Each row comes from the steps of one path. Every step used is in the known rows, and no mark comes twice. Write the path behind each row, first mark first.
(in the rows, 128 means zero)
Known rows
tekaluf > kamepi: [166  93 142  97 134 159 164 139 120 108 127 120 156 149 143 118 127 101
  99 113 158 106 127 124 129  97 110 133 183 154 102 108 166  83 130 103
 144 127  95 120  73 121 102 121 119 110  52 132 113 126 158 128 143  82
 159 146]
loben > zesatut > kamepi > fupo: [155  89 119 107 124 112 141 125 119 119  92  90 144 155 105 106 125  94
 114 148 164 213 100 142 167 109 133  97 203 159  86 109 175  84 135 130
 148 117  98 141  41 102  94 147 126 140  75 121 139 149 145 105 173  94
 154 123]
ginor > tekaluf > zesatut > loben > kamepi: [146 112 150 115 129 106 155 106 131 109 122 135 131 135  89 125 121 137
 101 145 165 167 138 148 162 113 132 110 185 169 109 109 150 100 109 102
 154 121 134 133  77 103 119 123 115 174  71 136 145 126 141  87 180  99
 182  68]
zesatut > tekaluf > kamepi > fupo: [150  93 129 106 131  99 159 144  92 147 111  83 115 157 114 102 122 110
 100 122 154 167  89 126 149 105 119 114 190 171  97 114 170 124 145  98
 139 128  97 144  59 117  89 105 124 117  69 115 125 137 158  90 179 133
 138 149]
temup > tekaluf > ginor > tebi: [165 110 179  97 118 191 162 208 141 158 116 168 160 150 176 116 141  34
 101 114 151 109  97 127 148 106 119 150 147 146 108 111 161  85 144  93
 156 160  83 143 101 128  89 121 105  86  49 164 109  99 148 190 137 108
 146 131]
sute > ginor: [195  81 169  96 140 175 163 121 125 134 124 179 165 150 169 118 141  75
  82 118 185 136 110 130 143 119 102 186 172 139 108 105 159  57 145 129
 162 158  68 154 107 143  86 120 113  94  30 121  95 106 179 203  94  77
 192 160]
kamepi > loben > zesatut > tekaluf > ginor: [111  91 137 105  97 120 144 188 119 175 131  93 158 144 103 115 138  92
 108 136 140 233 105 142 171 124 131  61 182 190  97 113 171 110 135 125
 159  94  96 139  53 108 109 141  90 137  59 146 122 116 135 109 192 114
 153  97]
temup > tekaluf > kamepi: [154 116 139 102 123 159 165 142 114 122 123 112 153 144 134 120 120  85
 104 126 162 117 105 122 140 100 131 153 166 160  99 110 155 102 130  93
 150 161  95 144  65 121 103 103 106  88  57 125 123 115 155 137 134 113
 138 150]
loben > temup: [158 100 154  94 116 151 150 194 134 126 125 107 173 144 138 127 134  81
 100 114 171 138 117 123 156  98 131 151 160 140  98 102 151  72 132 138
 148 141  93 145  98 122  92 137 102 124  41 129 124  99 130 163 115  94
 169 112]
temup > tekaluf: [167 108 153 102 123 176 164 137 130 128 125 138 164 139 159 127 132  74
 109 119 173 114 104 137 147  93 140 166 163 165  98 107 142  79 141 112
 157 171  87 152  88 125 103 118 104 112  41 117 117 105 157 184 117  93
 152 136]
loben > temup > tekaluf > ginor > sute: [136 117 151  97 118 193 152 201 135 141 115 124 192 153 150 128 149  44
 105 117 159 138 108 125 170 121 138 190 136 136  84 107 165  90 129 123
 150 151  93 175  75 129  89  98  93 119  55 161 124  84 141 197 107 108
 133 121]
temup > tekaluf > zesatut > loben > kamepi: [126 134 130 111 117 114 162 112 106 128 111  95 131 135  89 122 130 104
 121 144 165 171  87 139 166 107 147 111 177 167 103 113 141 112 115  92
 162 122 136 151  67 101 137 116  90 169  67 124 145 118 144  98 190 133
 176 117]
loben > temup > tekaluf > kamepi > zesatut: [110 113 122 100 110 127 157 175 117 125 128  51 149 139  90 128 133  90
 119 130 161 160 121 127 157 117 140 165 172 156  70 111 164 124 120 120
 145 160 123 141  51 113  92 129  92  79  72 118 133 109 123 122 143 142
 124 128]
tekaluf > ginor: [166  85 174  93 136 186 152 191 149 132 121 141 168 147 163 113 142  67
  97 112 151 137 119 127 142 111 103 114 166 156  92 106 175  71 139 110
 147 133  84 142  81 121  98 138 111 132  48 157  97 124 155 152 133 101
 181 118]
temup > tekaluf > zesatut > loben: [141 130 144 110 128 152 154 102 107 148 118 118 137 138 113 130 133  99
 131 128 155 153  91 141 145 128 137 134 160 156 104 108 139  99 131  88
 162 134 118 146  65 111 119 112  93 138  47 129 140 112 159 125 177 116
 163 144]
tekaluf > zesatut > loben > temup: [123 120 154 103 117 131 141 149 106 141 123  95 149 139  94 132 135 114
 127 117 157 169 111 132 155 124 135 107 166 135 102 106 137  90 119 117
 153 102 131 143  73 107 112 128  88 147  50 133 148 111 122 121 170 119
 172 112]
loben > zesatut > tekaluf > ginor: [138  96 135 103 113 142 158 209 135 157 130 110 156 144 124 109 143  78
 106 137 143 192 103 134 175 115 133  64 170 170 110 108 177 115 138 126
 163 125  90 134  57 131 103 125 107 111  42 144 121 121 149 146 176 124
 151  89]
loben > temup > tekaluf > zesatut > kamepi > fupo: [127 126 114 105 114  95 131 163 109 129  91  46 132 150  70 119 120  80
 138 135 168 200  85 122 169 134 150 127 181 129  79 110 159 135 128 109
 143 137 127 172  40  97  99 116  92 152 102 120 164 116 107 105 169 144
 134 138]
loben > kamepi > zesatut > tekaluf: [129  91 109 109 118 102 172 142 130 111 118  73 123 148 103 112 140 129
  92 140 161 185 113 143 173  91 136  97 191 192  98 109 160 114 130 126
 143 129 116 135  68 123  96 141 114 145  55 111 119 121 157 100 176 154
 192 106]
ginor > tekaluf > kamepi: [169  91 161 106 135 157 159 148 134 105 135 163 163 142 132 116 118 108
  85 124 161 108 158 134 141 104 108 153 176 161 106 101 160  88 128 102
 145 157  94 129  79 122  90 108 134 102  63 128 116 130 147 125 127  71
 147 103]
loben > kamepi: [163  95 149  97 125 142 166 146 139  94 112 114 153 146 141 117 132 100
  86 127 179 138 112 130 156  72 130 112 181 162  98 108 149  78 127 126
 148 122  96 135  97 117 105 144 112 150  54 129 116 122 150 139 133  81
 193  95]
sute > ginor > tekaluf > kamepi > zesatut > loben: [142  85 156 114 148 130 154  56 108 141 137 170 156 141 103 116 133 135
  86 140 154 184 155 146 156 155 103 178 191 175  89 108 172  77 126 106
 162 160 111 139  65 118  86 113 118  77  58 122 114 134 168  97 150 115
 160 110]
ginor > tekaluf > zesatut: [174  96 159 104 138 168 158 129 135 100 134 189 146 135 134 127 127 107
 100 120 164 116 159 149 141 109 128 136 172 154 111 100 145  79 134 105
 158 168 108 132  93 129 100 121 133 125  56 125 117 116 146 158 137  58
 156 116]
sute > ginor > tekaluf > kamepi > zesatut: [156  72 158 109 145 141 162  92 127 113 133 182 153 142 127 116 131 108
  78 134 164 141 166 139 144 143 100 183 191 165  92 106 180  85 130 115
 160 178  94 141  70 134  72 119 135  66  66 123  99 132 161 133 117 101
 154 134]
zesatut > loben > temup: [136 113 163 101 117 128 139 156 121 149 131 102 183 143 120 130 133 102
 111 123 162 167 105 134 158 110 118 135 162 149 100 106 145  75 123 125
 145 114 115 145  83 103 102 131  88 132  38 124 138 109 125 132 149 119
 172 102]
tekaluf > ginor > sute: [171  89 161  96 138 216 154 153 141 130 113 170 179 155 169 114 149  73
  91 105 151 129 135 139 152 110 109 166 156 153  84 106 175  53 138 111
 149 128  74 159  83 134  85 113 120 130  41 168  99 113 164 184 121  71
 180 123]
zesatut > loben > kamepi: [142 112 149 106 125 106 158 121 125 125 113 113 152 145 119 121 129 123
  99 137 170 171 101 140 166  85 111 116 183 175 103 113 152  68 117 119
 150 102 114 145  81 104 121 144 106 170  44 137 127 129 161  93 166 113
 208  99]

Which path is each row?
[140 125 115 107 123 147 158 144 126 104 103 118 133 146 111 116 127  90
 125 128 163 148  99 133 140 117 132 135 166 139 102 107 148  96 130 102
 158 160 122 151  60 112 113 115 110 156  84 125 142 118 134 124 151 113
 165 142]
temup > tekaluf > zesatut > kamepi
[137  88 136 103 115 119 141 110 128 118 110 113 173 151 119 113 126 123
 104 124 165 204 125 154 143 116 108 127 179 180  84 108 164  46 134 123
 144 108 102 153  70  98 102 152 106 181  60 135 126 128 119  89 155  98
 193 104]
zesatut > kamepi > loben
[155 102 120 106 122 142 156 128 132 116 102 123 166 150 118 117 129 103
 107 143 165 173 118 140 165 105 120 107 184 156  95 105 167  74 124 137
 155 127 102 133  60 114 105 149 118 140  56 137 137 139 135 135 141  75
 170  90]
loben > zesatut > kamepi
[114  97 142 103 123 109 143 140 123 151 122  89 159 137  92 128 147 123
 113 127 157 204 120 143 165 129 122 131 183 165  73 106 157  76 124 128
 144 126 127 137  68 102  96 151  92 128  45 126 137 119 133 101 159 143
 177 101]
kamepi > zesatut > loben > temup
[124 125 155 105 115 121 146 164 120 169 128  96 175 138 113 136 130  79
 123 136 168 162  83 126 169 116 144 153 152 144  99 108 145 100 123 120
 154 144 115 153  75 108 112 121  70 124  45 120 146  98 134 134 144 140
 140 111]
zesatut > loben > temup > tekaluf
[151  99 149 108 128  80 142 102 110 133 103  80 132 147 104 111 123 115
 102 143 167 206  77 149 166  91 119 112 203 185  91 117 159  93 128 105
 142  92 106 149  70  94 115 141 107 177  59 122 134 140 163  75 192 133
 193 125]
zesatut > loben > kamepi > fupo
[140  88 154  99 121 141 150 131 107 127 126 102 156 146 120 113 124 123
 100 112 157 150 131 141 131 106 105 117 186 177  82 113 159  61 131 101
 149  99  99 133  66 102 104 135 104 142  59 135 109 128 128  86 160  79
 162 128]
tekaluf > kamepi > loben
[140 124 133 100 113 155 156 187 121 124 123 100 145 139 108 135 132  78
 125 117 174 129  99 122 152 117 153 129 154 121  96 106 133 113 131 117
 159 156 119 148  78 126 109 114  90 117  63 115 142  90 118 177 143 103
 137 142]
loben > temup > tekaluf > zesatut
[128  98 139 107 112 107 161 135  97 152 131  90 147 150 106 111 126 131
 101 121 149 185 113 143 147 112 122  94 178 187  96 113 161 103 136 106
 150 104 102 139  70 108 102 120 102 130  59 125 121 118 130  80 182 130
 161 116]
zesatut > tekaluf > kamepi > loben
[138  88 147 109 140 138 150  87 116 148 120 120 158 138 118 119 146 130
 109 124 150 192 117 152 146 117 111 130 191 191  86 108 163  53 134 108
 149 120 109 134  71 109  99 153 106 122  25 130 118 138 157  98 173 123
 198 120]
kamepi > zesatut > loben
[155 111 153 107 133 156 154 113 104 139 120 137 149 142 122 125 133 123
 118 117 156 156 114 149 145 122 116 118 178 157 105 108 146  73 133  92
 160 104 116 129  79 113 121 130 108 146  41 133 131 124 156 116 188  92
 187 141]
tekaluf > zesatut > loben
[119  93 112 107 116 112 165 196 145 122 120  72 131 150 108 107 149  99
  97 143 148 217 108 131 172 117 129  75 185 193  84 113 186 117 127 123
 145 119 118 148  64 114  96 148 113 142  68 139 110 125 151  84 185 165
 190  89]
loben > kamepi > zesatut > tekaluf > ginor
[139 111 155 105 104 153 166 218 136 176 128 144 151 155 138 111 143  59
  98 125 146 166 106 137 174 110 132  82 162 155 128 109 169 108 138 116
 154 122  82 118  84 138  85 130 115  89  41 153 116 104 146 166 178 104
 152 109]
loben > zesatut > tekaluf > ginor > tebi
[165 116 142 101 131 182 163 134 117 123 114 135 133 139 132 123 133  80
 122 114 164 119 104 136 142 107 141 145 164 149 104 107 139  94 141  95
 164 172 102 145  74 125 110 115 104 124  55 116 124 105 150 168 148  91
 157 160]
temup > tekaluf > zesatut
[126  94 126 110 105 119 156 123 106 165 131  89 151 143 100 120 133 120
 106 138 157 216 112 153 176 108 146  67 184 185  96 108 150  95 136 128
 163  99  93 131  72 115 105 146  97 141  40 122 124 107 130 122 181  93
 146  94]
kamepi > loben > zesatut > tekaluf
[188  87 169 102 142 166 160 103 132 115 127 214 147 139 143 123 132  87
  89 120 175 106 153 136 148 134 122 165 175 133 113 103 153  83 137 118
 174 174  92 147 103 139  87 104 131  95  51 120 113 110 173 192 114  58
 164 144]
sute > ginor > tekaluf > zesatut
[173  84 151 100 141 136 150 132  99 118 110 118 131 153 125 107 121  97
 106 115 163 152 109 133 127  96 110 137 202 160  83 113 175 101 145  88
 138 128  86 142  61 110  90 124 124 107  69 129 120 147 166 106 166 104
 149 170]
tekaluf > kamepi > fupo
[122 117 118 109 107 127 150 105 115 123 100  89 141 145  86 122 125 111
 129 135 161 199 107 145 152 133 141 125 175 164  80 112 153  91 132 106
 165 129 126 157  56  95 117 128  99 191  89 126 144 114 101  91 177 105
 170 130]
temup > tekaluf > zesatut > kamepi > loben
[147  81 126 102 129 131 164 128 137  84 112  92 143 141 116 113 137 110
  94 130 166 176 123 142 151  87 121 134 196 191  77 110 164  90 125 127
 152 120 110 135  69 119 100 165 113 145  57 122 111 132 154 120 156 103
 199 114]
loben > kamepi > zesatut
[144  87 155 103 109 139 149  97 113 145 132 117 166 136 115 123 133 110
 107 127 158 198 126 156 161 104 124 108 195 183  84 110 152  69 129 124
 163  96  84 134  75 112 107 155  97 140  43 120 115 125 122 140 161  60
 163  99]
kamepi > loben > zesatut
[ 91 106 130 100  88 110 127 219 143 150 118  45 174 147  94 116 133  65
 123 144 155 233 104 124 169 145 135 110 164 150  69 113 172 102 119 123
 153 134 115 183  42  87 103 128  70 169 102 154 145 108  75  89 151 150
 155  79]
zesatut > kamepi > loben > temup > tekaluf > ginor
[113 141 146 107 108 114 147 160 105 157 128  67 167 139  90 133 122  90
 121 130 161 154  90 124 163 126 127 145 162 142  98 112 151 118 111 105
 150 123 130 158  57 101 109 104  80 101  60 123 158 105 125  96 161 137
 135 100]
zesatut > loben > temup > tekaluf > kamepi
[156  97 129 107 130 116 138 124 117 112  84 103 117 157 109 108 127 108
 120 129 167 193  93 140 141 121 115 106 199 151  88 109 173  95 141 100
 140 122 111 150  51 103 101 133 125 167  86 123 140 150 128  86 176 110
 185 159]
tekaluf > zesatut > kamepi > fupo
[123 118 159 108 118 119 139 142 124 129 135 143 163 135  85 134 127 123
 112 130 162 163 146 143 161 134 127 113 167 142 103 101 136  95 115 118
 156 138 133 138  83 107 108 111 102 142  57 125 157 109 121 123 150 102
 153  85]
ginor > tekaluf > zesatut > loben > temup
[155 109 127 104 135 148 152 145 125  96 101 129 143 151 120 118 132 112
 114 123 160 158 123 133 139 122 117 116 182 131  88 106 162  79 131 108
 149 140 116 136  70 111 105 140 123 161  66 139 136 129 137 112 149  92
 190 136]
tekaluf > zesatut > kamepi
[137 111 135  99 114 106 147 168 105 141 114  57 148 151  96 121 113  71
 119 128 163 159  83 117 158 109 135 145 177 139  74 116 167 136 128 106
 135 152 104 164  48 109  96 102  97 104  86 112 139 118 136 127 155 132
 112 149]
loben > temup > tekaluf > kamepi > fupo
[144  77 167 106 117 121 152  74 104 138 141 168 164 136 103 127 122 110
  84 144 171 176 165 145 170 135 119 141 192 172  93 111 166  87 121 125
 169 138  85 136  71 121  92 122 117  91  70 121 112 124 144 140 152  55
 132  87]
sute > ginor > tekaluf > kamepi > loben > zesatut
[123  90 133 112 108 159 150 139 106 169 124 114 178 152 114 109 148 100
 100 130 137 231 119 159 186 123 133  89 170 187  84 112 174  80 131 122
 160  83  87 147  53 121  97 124 101 139  48 157 119 107 148 135 178  86
 147  94]
kamepi > loben > zesatut > tekaluf > ginor > sute
[131 102 125 105 134 157 165 131 113 132 117 104 136 142 109 118 132  99
 114 125 152 151 120 135 136 106 127 153 188 181  79 110 170  99 132  94
 146 167 109 133  48 119  95 129 108  88  62 122 116 122 155 107 164 122
 152 147]
temup > tekaluf > kamepi > zesatut
[197  77 181 102 142 168 164  91 144 117 135 223 167 142 172 123 131  86
  73 127 184 117 147 132 157 128 103 202 170 153 109  99 155  66 141 133
 159 186  71 152 112 146  79 116 134  90  40 119  94 108 173 204  89  69
 184 123]
sute > ginor > tekaluf
[ 93 110 144 106 111 127 135 203 130 170 125  65 171 139  90 127 150  73
 126 140 149 223  98 130 175 147 126 142 164 172  77 112 170 106 123 115
 148 147 128 159  47 100 101 136  68 115  67 134 142 112 129 103 177 179
 150  94]
kamepi > zesatut > loben > temup > tekaluf > ginor
